In the rows, 128 means zero.
Known rows, with every way that one mark hangs from another:
ziped[mifot[nimil zonugep[nikaz[nodo]]]]: [123 139 164 107 136 111 105  88 125 111 124 140 137 127 126 120 130 109
 157 135  83 142 137 128 137 109 133 112 170 117 123  87 160 143 122 132
 116 125 141 171 126 153 135 122 121 127 153 159 180 162 137 118 135 111
 125 129 145 112 108 128]
ziped[mifot[zonugep[nikaz[diri]]] nimil nodo]: [111 125 182 102 130 111 146 109 130 150 121 137 142 138 113 127 133 109
 170 130  73 113 133 107 152 105 134 105 145 114 120  83 177 136 104 123
 115 129 140 145 152 126 121   4 128 123 129 160 186 162 142 140 139  93
 130 101 152 131 114 141]
gifat[zonugep[mifot nikaz]]: [122 140 134 138 135 116 127 142 132 140 128 140 133 130 118 124 126 117
 161 119 216 117 146 115 130 112 109 121 147 110 125  97 148 132 138 126
 125 117 157 197 147 146 127 111 122 140 139 156 107 143 140 133 143 131
 128 128 142 122 114 145]
nimil[mifot[nodo zonugep[gifat nikaz[diri]]]]: [112 142 170 135 135  84 104 151 132 158 117 151 139 141 101 107 137 107
 155 118  85 154 140 131 134 108 133 110 214 116 127  79 158 145 140 131
 126 116 136  87 150 140 159  61 106 127 118 169 165 167 140 153 128  98
 124 109 144 136 120 148]
nimil[mifot[zonugep[nikaz]]]: [114 141 147 124 123  95 109 143 127 154 128 135 128 139 105 117 122 107
 139 131 106 134 133 131 124 113 121 115 172 118 123  93 126 133 134 135
 120 129 139 162 136 144 160 130 128 124 134 164 139 144 126 139 116 108
 125 122 140 135 121 170]
nikaz[diri nodo]: [120 142 162 143 139 116 129 139 131 118 140 128 137 103 110 120 135 112
 136 114  67 114 141 123 151 113 124 134 151 110 126 107 165 130 147 125
 116 130 139  73 107 134 143  67 104 119 122 149 165 134 134 154 145 115
 123 109 143 133 108 124]
fotev[diri]: [126 150 152 146 127 114 136 140 112 117 142 119 134 126 116 134 127 116
 130 137 113 125 140 118 144 117 123 123 149 117 126 111 139 130 133 159
 118 132 138 145 118 126 126 124 119 121 129 159 115 125 114 148 124 134
 126 121 134 133 122 143]
nodo[mifot[nimil zonugep[nikaz]]]: [112 138 156 160 127 113  97 102 122 120 124 134 130 155 124 126 134 125
 135 132 128 160 138 133 125 114 126 110 188 114 122  96 129 138 137 144
 113 127 146 173 144 143 143 148 131 127 155 162 157 137 125 132 110 110
 127 123 137 110 123 153]
gifat[zonugep]: [127 139 137 149 136 128 139 165 125 133 143 132 131 129 126 128 125 122
 133 127 131 120 143 126 140 114 115 120 134  99 125 115 129 130 135 128
 122 127 144 139 130 128 122 127 134 134 134 152  98 121 126 130 147 128
 121 125 138 143 120 132]
ziped[nodo]: [122 127 150 103 131 105 148 143 121 120 136 125 137 128 119 130 131 116
 149 132  85 136 138 114 144 114 130 120 132 114 124 106 145 128 120 138
 113 135 138 117 121 122 120 129 125 117 133 139 129 139 126 137 133 135
 128 126 141 137 123 141]
mifot[nimil nodo ziped]: [127 141 160 144 133 112 106 134 114  69 145 126 145 149 144 122 138 123
 115 123  61 186 139 136 135 114 136 103 166 118 132  95 145 146 126 136
 114 128 137 103 133 128 105 147  97 115 164 162 121 128 128 133 120 130
 123 127 147 117 126 103]
nimil[mifot[nodo ziped zonugep[gifat]]]: [112 141 158 138 134  83 109 170 121 127 130 137 141 138 119 109 134 112
 134 125  83 153 137 131 127 110 141 100 187 119 131  80 141 150 134 140
 121 121 130  81 130 139 141 110 111 113 131 169 142 159 125 142 129 108
 123 122 157 138 127 149]
nodo[mifot[zonugep]]: [114 135 149 155 134 107 115 128 125 131 134 126 128 134 124 124 123 123
 124 137 143 129 133 120 136 115 124 112 151 108 120 111 129 130 139 148
 111 132 139 121 126 133 145 130 137 118 136 161 142 131 116 135 129 112
 124 119 140 125 123 163]
ziped[nimil nodo[mifot[zonugep[gifat nikaz]]]]: [102 124 169 147 132 111 141 102 120 157 107 142 141 141  91 129 140 121
 183 143 114 125 133 109 135 105 134 109 181 115 121  81 153 140 117 145
 114 119 146 147 142 128 132  75 136 125 122 152 177 163 132 137 125 100
 133 120 143 128 115 170]
mifot[nodo ziped zonugep]: [120 141 161 147 132 109 106 155 126 113 140 129 142 150 140 118 141 119
 123 128  66 141 138 137 138 112 137 100 159 114 129  89 143 147 129 137
 115 130 134  95 132 129 127 117 109 117 143 162 114 129 128 124 128 130
 123 121 159 124 129 139]
nimil[mifot[zonugep]]: [116 136 150 119 127  92 120 155 126 132 133 132 128 131 115 121 118 109
 124 133 101 126 133 121 128 114 127 114 146 113 123 101 137 131 136 139
 118 135 129 126 122 137 155 138 135 114 138 163 137 138 121 139 125 107
 121 119 144 141 126 163]
mifot[nimil ziped zonugep[nikaz]]: [115 142 160 139 127 130  95 114 118 125 136 134 137 154 130 117 144 118
 130 125  67 146 139 146 123 112 132 106 187 120 129  77 129 147 130 132
 118 124 144 156 148 138 132 141 121 127 161 162 111 142 134 120 110 131
 126 124 155 118 122 144]
nikaz[diri[fotev] nodo[mifot]]: [107 143 163 165 149 103 122 159 124 150 146 117 134 112 104 124 123 122
 143 117  98  97 147 120 146 108 128 134 143 105 129 119 163 121 146 135
 113 133 145  61 113 137 142  97  97 116 125 147 206 128 134 161 146 106
 124 107 131 116 113 127]
nimil[mifot[zonugep[nikaz[nodo]]]]: [112 143 156 129 128  88 103 152 131 141 126 139 131 120  95 109 128 105
 154 132  65 116 136 128 127 112 123 122 181 113 125  87 147 136 138 136
 117 129 142 146 117 156 161 116 114 123 133 156 173 146 132 142 117 109
 125 121 142 131 109 152]
nikaz[diri nodo[mifot[ziped[nimil] zonugep]]]: [ 96 141 186 187 139 119 110 145 132 114 140 120 139 117 105 116 142 122
 132 119  38  98 134 119 146 108 137 114 153 105 127  92 163 139 137 131
 110 133 141  67 115 135 132  17 114 113 141 165 193 128 131 157 136  85
 124  97 161 127 106 136]
gifat[zonugep[mifot[nimil nodo ziped] nikaz]]: [121 148 153 154 133 108 101 140 127  85 135 140 147 154 142 117 147 126
 150 111 175 168 149 128 125 109 120 101 170 114 134  84 148 148 133 126
 125 115 155 173 156 143 104 128  94 134 171 164 113 140 146 129 133 133
 125 130 154 108 118 104]
nikaz[diri[fotev]]: [121 143 155 129 141 127 138 147 117 168 149 120 133 128 115 129 124 117
 128 114  89 107 147 130 147 112 126 129 131 110 129 112 158 124 132 129
 117 132 136  80 139 122 135 120 109 116 128 154 139 130 138 149 146 123
 125 110 133 128 127 134]
ziped[nimil nodo[mifot[zonugep[nikaz]]]]: [104 127 170 151 126 108 131 114 127 140 117 132 138 150  97 129 137 124
 164 144  95 125 131 111 138 109 126 107 156 115 121  89 142 134 117 142
 110 131 149 168 141 129 130  80 133 123 135 149 175 139 128 136 113 107
 129 118 141 121 117 164]
zonugep[gifat]: [125 137 138 131 143 125 142 127 113 145 133 133 135 122 113 126 129 114
 144 130 134 129 139 113 137 114 129 125 172 118 127  98 138 136 133 138
 118 120 140 107 130 128 131 128 133 123 114 155 123 158 130 136 144 124
 126 130 138 137 120 154]
nikaz[diri[fotev] nodo[mifot[nimil zonugep]]]: [105 144 183 162 142 117 109 126 118 126 141 130 137 123 116 120 137 126
 139 119  64 119 147 131 140 109 137 122 153 108 126 106 178 130 144 137
 116 134 136  68 111 138 152 134 106 112 153 151 213 128 134 148 141 106
 120 107 135 106 115 126]
ziped[mifot[zonugep[nikaz[diri]]] nimil]: [117 138 172 128 137 124 131 100 130 150 124 135 136 137 109 122 129 107
 147 126  89 120 130 119 150 107 130 109 154 116 119  87 159 137 111 125
 116 128 141 155 158 133 133  23 134 125 131 177 167 158 145 140 137  84
 129 103 152 133 113 148]

Rows:
[116 146 171 137 128  77  96 158 134 142 124 142 136 148 112 106 131 109
 134 117  63 156 137 138 135 110 127 108 184 112 123  88 149 139 141 131
 121 127 135  96 146 139 157  72 102 125 132 170 163 143 136 150 116 104
 122 104 142 126 121 140]
nimil[mifot[nodo zonugep[nikaz[diri]]]]
[106 128 174 116 121 108 120 144 131 159 127 130 141 145 119 116 146 116
 151 117  37 100 145 130 140 110 128 106 172 110 130  74 153 142 126 125
 117 127 145  99 146 124 133  53 111 129 134 147 136 149 140 139 121 129
 128  99 162 132 121 150]
mifot[ziped[nodo] zonugep[nikaz[diri]]]
[113 140 182 134 137 117 123  97 135 137 123 138 138 117  99 122 134 106
 161 124  62  98 133 119 153 105 131 118 161 112 122  86 179 138 122 123
 117 129 144 143 131 144 139   6 121 124 132 167 200 160 147 139 144  83
 128 103 151 131 102 133]
ziped[mifot[zonugep[nikaz[diri nodo]]] nimil]
[116 142 170 135 137 117  99 108 130  96 126 140 142 112 113 110 145 110
 162 104 138 132 145 119 135 111 126 131 180 125 129  89 176 138 147 124
 120 121 152 139 132 150 144  77  95 120 146 156 174 156 148 154 144 118
 128 111 144 116 104 122]
zonugep[mifot[nimil] nikaz[diri nodo]]
[131 143 155 135 138 105 109 116 122  56 133 139 145 139 140 121 135 120
 136 117 170 187 138 115 134 114 132 112 148 131 128  99 153 140 128 136
 117 124 139 134 132 139 121 148 105 108 157 160 141 143 131 134 144 131
 122 133 138 115 121 116]
zonugep[mifot[nimil nodo]]
[119 144 155 132 134 114 101  96 125  84 124 139 139 116 114 122 142 110
 168 120 159 141 142 116 128 113 127 127 171 125 129  88 159 139 138 130
 118 120 155 179 124 159 136 132 105 119 153 153 169 153 140 136 136 127
 127 132 141 107 105 131]
zonugep[mifot[nimil] nikaz[nodo]]
[116 148 185 151 128 114  85 121 124 109 133 141 147 161 133 110 155 119
 128 110  32 165 144 153 136 110 133  97 199 117 130  75 155 154 132 127
 119 123 136  99 157 129 129  84  93 126 158 168 137 138 143 132 116 122
 124 106 155 112 124 117]
mifot[nimil nodo ziped zonugep[nikaz[diri]]]
[109 140 161 160 129 112  93 128 117  98 140 124 134 149 137 119 133 126
 116 128 106 153 137 129 127 113 134 102 163 111 127  97 127 141 135 145
 111 134 136 114 126 132 124 143 129 115 165 162 140 132 117 133 121 115
 124 120 152 121 127 145]
nodo[mifot[nimil ziped zonugep]]
[117 145 163 137 146 123 127 153 118 155 149 123 138 106 107 123 131 114
 146 115  48  92 148 130 150 109 130 135 134 108 130 111 170 125 142 125
 117 132 140  71 114 135 141 108  97 115 124 148 173 132 141 149 149 123
 122 110 135 124 114 123]
nikaz[diri[fotev] nodo]
[107 122 155 134 126  95 132 138 124 128 120 129 133 138 124 133 129 125
 145 143 120 122 136 109 138 113 129 113 142 106 121 104 138 131 127 146
 109 135 136 100 119 125 136 120 133 118 135 140 163 135 117 134 130 118
 124 119 143 125 125 160]
ziped[nodo[mifot[zonugep]]]
[117 141 156 130 134  82 107 149 123 151 117 150 138 141 104 112 129 110
 160 130 107 161 136 131 126 109 132 109 205 121 126  79 138 148 135 141
 125 115 135 129 143 146 153 112 113 126 122 167 149 167 134 139 120 107
 124 126 140 131 124 158]
nimil[mifot[nodo zonugep[gifat nikaz]]]
[112 142 163 158 129 135 129 130 120 127 139 123 140 137 117 119 134 117
 122 131  51 114 131 129 141 111 132 104 135 118 125  83 139 141 117 134
 113 134 138 137 133 127 121  89 134 114 147 166 109 128 128 128 129 113
 125 117 161 129 121 155]
mifot[ziped[nimil] zonugep]
[110 140 150 142 139 126 129 106 123 134 116 133 143 130  98 119 143 114
 168 119 181 113 135 107 129 107 133 119 189 133 135  68 153 146 118 128
 119 111 160 176 156 144 117  67 120 119 130 171 123 172 144 145 142 110
 135 128 158 134 109 166]
zonugep[gifat mifot[ziped[nimil]] nikaz]
[113 128 163 117 128  94 152 152 122 109 134 124 136 123 101 129 121 113
 154 138  63 145 128 101 137 110 123 116 121 121 124 103 157 123 122 139
 113 137 141 144 120 127 118 101 124 110 132 150 163 138 125 154 124 103
 121 119 138 140 119 145]
ziped[nimil[mifot] nodo]
[130 123 153  78 133 102 149 107 116  86 134 129 140 134 145 137 122 116
 150 138 112 167 136 105 144 113 135 110 127 117 124 104 151 133 107 136
 113 134 137 133 123 124 104 141 124 114 148 147 167 157 129 133 141 119
 123 129 140 126 122 120]
ziped[mifot[nimil] nodo]
[109 145 174 162 143 113 104 124 119 144 136 126 134 127 101 128 130 124
 154 114  79 127 151 132 137 108 126 134 179 113 130 107 167 129 145 134
 115 127 151 110 132 144 140 124  88 123 145 152 215 134 142 158 123 105
 124 109 124 104 111 113]
zonugep[nikaz[diri[fotev] nodo[mifot[nimil]]]]
[128 137 156 103 137 115 120  93 117  99 136 135 134 139 143 129 121 112
 125 137 113 152 134 121 139 113 138 105 137 112 121 100 146 139 114 137
 117 130 132 141 131 133 124 140 142 116 154 168 146 153 128 115 143 109
 121 126 143 125 124 139]
ziped[mifot[nimil zonugep]]
[100 145 180 182 147 120 125 149 120 139 150 109 140 117  96 126 131 127
 141 113  60  91 142 121 146 106 133 127 136 106 136 102 171 126 133 131
 107 136 144  74 122 133 122  50  95 110 139 159 205 122 137 167 137  95
 125 102 146 116 109 118]
nikaz[diri[fotev] nodo[mifot[ziped[nimil]]]]
[125 131 153 104 144 124 130  83 113 116 127 142 137 134 142 125 128 110
 140 133 148 154 135 115 135 111 146 104 165 118 122  90 156 147 117 141
 121 121 131 122 134 139 132 134 147 117 140 168 151 178 131 118 158 107
 126 132 145 129 122 152]
ziped[mifot[nimil zonugep[gifat]]]
[108 143 146 182 137 103 106 178 134 138 137 122 132 127 115 120 133 129
 156 122 134 102 146 131 130 107 111 122 175  88 134 100 134 133 151 131
 118 121 161 138 123 150 121  93 105 143 140 149 153 130 130 150 123 112
 125 124 146 120 107 122]
gifat[zonugep[nikaz[nodo[mifot[ziped]]]]]
[108 139 151 157 132 105 107 145 125 133 135 120 130 141 126 119 128 124
 119 132 125 113 136 124 130 114 127 108 156 106 128  97 123 136 138 144
 112 131 141 100 123 133 130 115 131 116 144 159 138 131 117 137 124 116
 124 117 153 123 124 162]
nodo[mifot[ziped zonugep]]
[114 138 159 137 133 134 114 111 109 121 134 137 141 138 134 114 142 117
 131 122  83 150 141 131 128 110 149 102 188 118 130  76 147 151 129 139
 121 122 133 105 131 131 129 146 134 118 152 165 111 160 132 121 139 127
 127 127 159 128 125 155]
mifot[nimil ziped zonugep[gifat]]
[114 140 145 126 136 100 129 146 118 146 125 140 130 127 109 115 128 109
 140 133 126 131 137 120 125 112 136 117 169 119 124  92 142 138 137 139
 122 123 128 102 123 139 155 123 141 116 121 164 141 161 125 138 140 107
 123 125 146 149 123 172]
nimil[mifot[zonugep[gifat]]]
[105 127 172 134 131 128 148 123 116 136 128 134 147 132 111 124 150 119
 161 132  49 108 133 110 141 108 146 103 155 116 129  73 163 146 111 134
 117 127 135 109 131 118 112  74 136 116 129 152 135 162 134 129 141 120
 128 122 166 139 119 160]
mifot[ziped[nimil nodo] zonugep[gifat]]
[118 138 146 133 133 127 119 109 121 173 120 146 135 139 105 120 139 109
 158 132 117 129 138 132 131 110 130 117 202 116 124  80 137 144 129 139
 121 115 140 148 146 140 146 126 138 130 120 158 125 163 136 123 132 122
 132 126 143 132 120 174]
mifot[zonugep[gifat nikaz]]
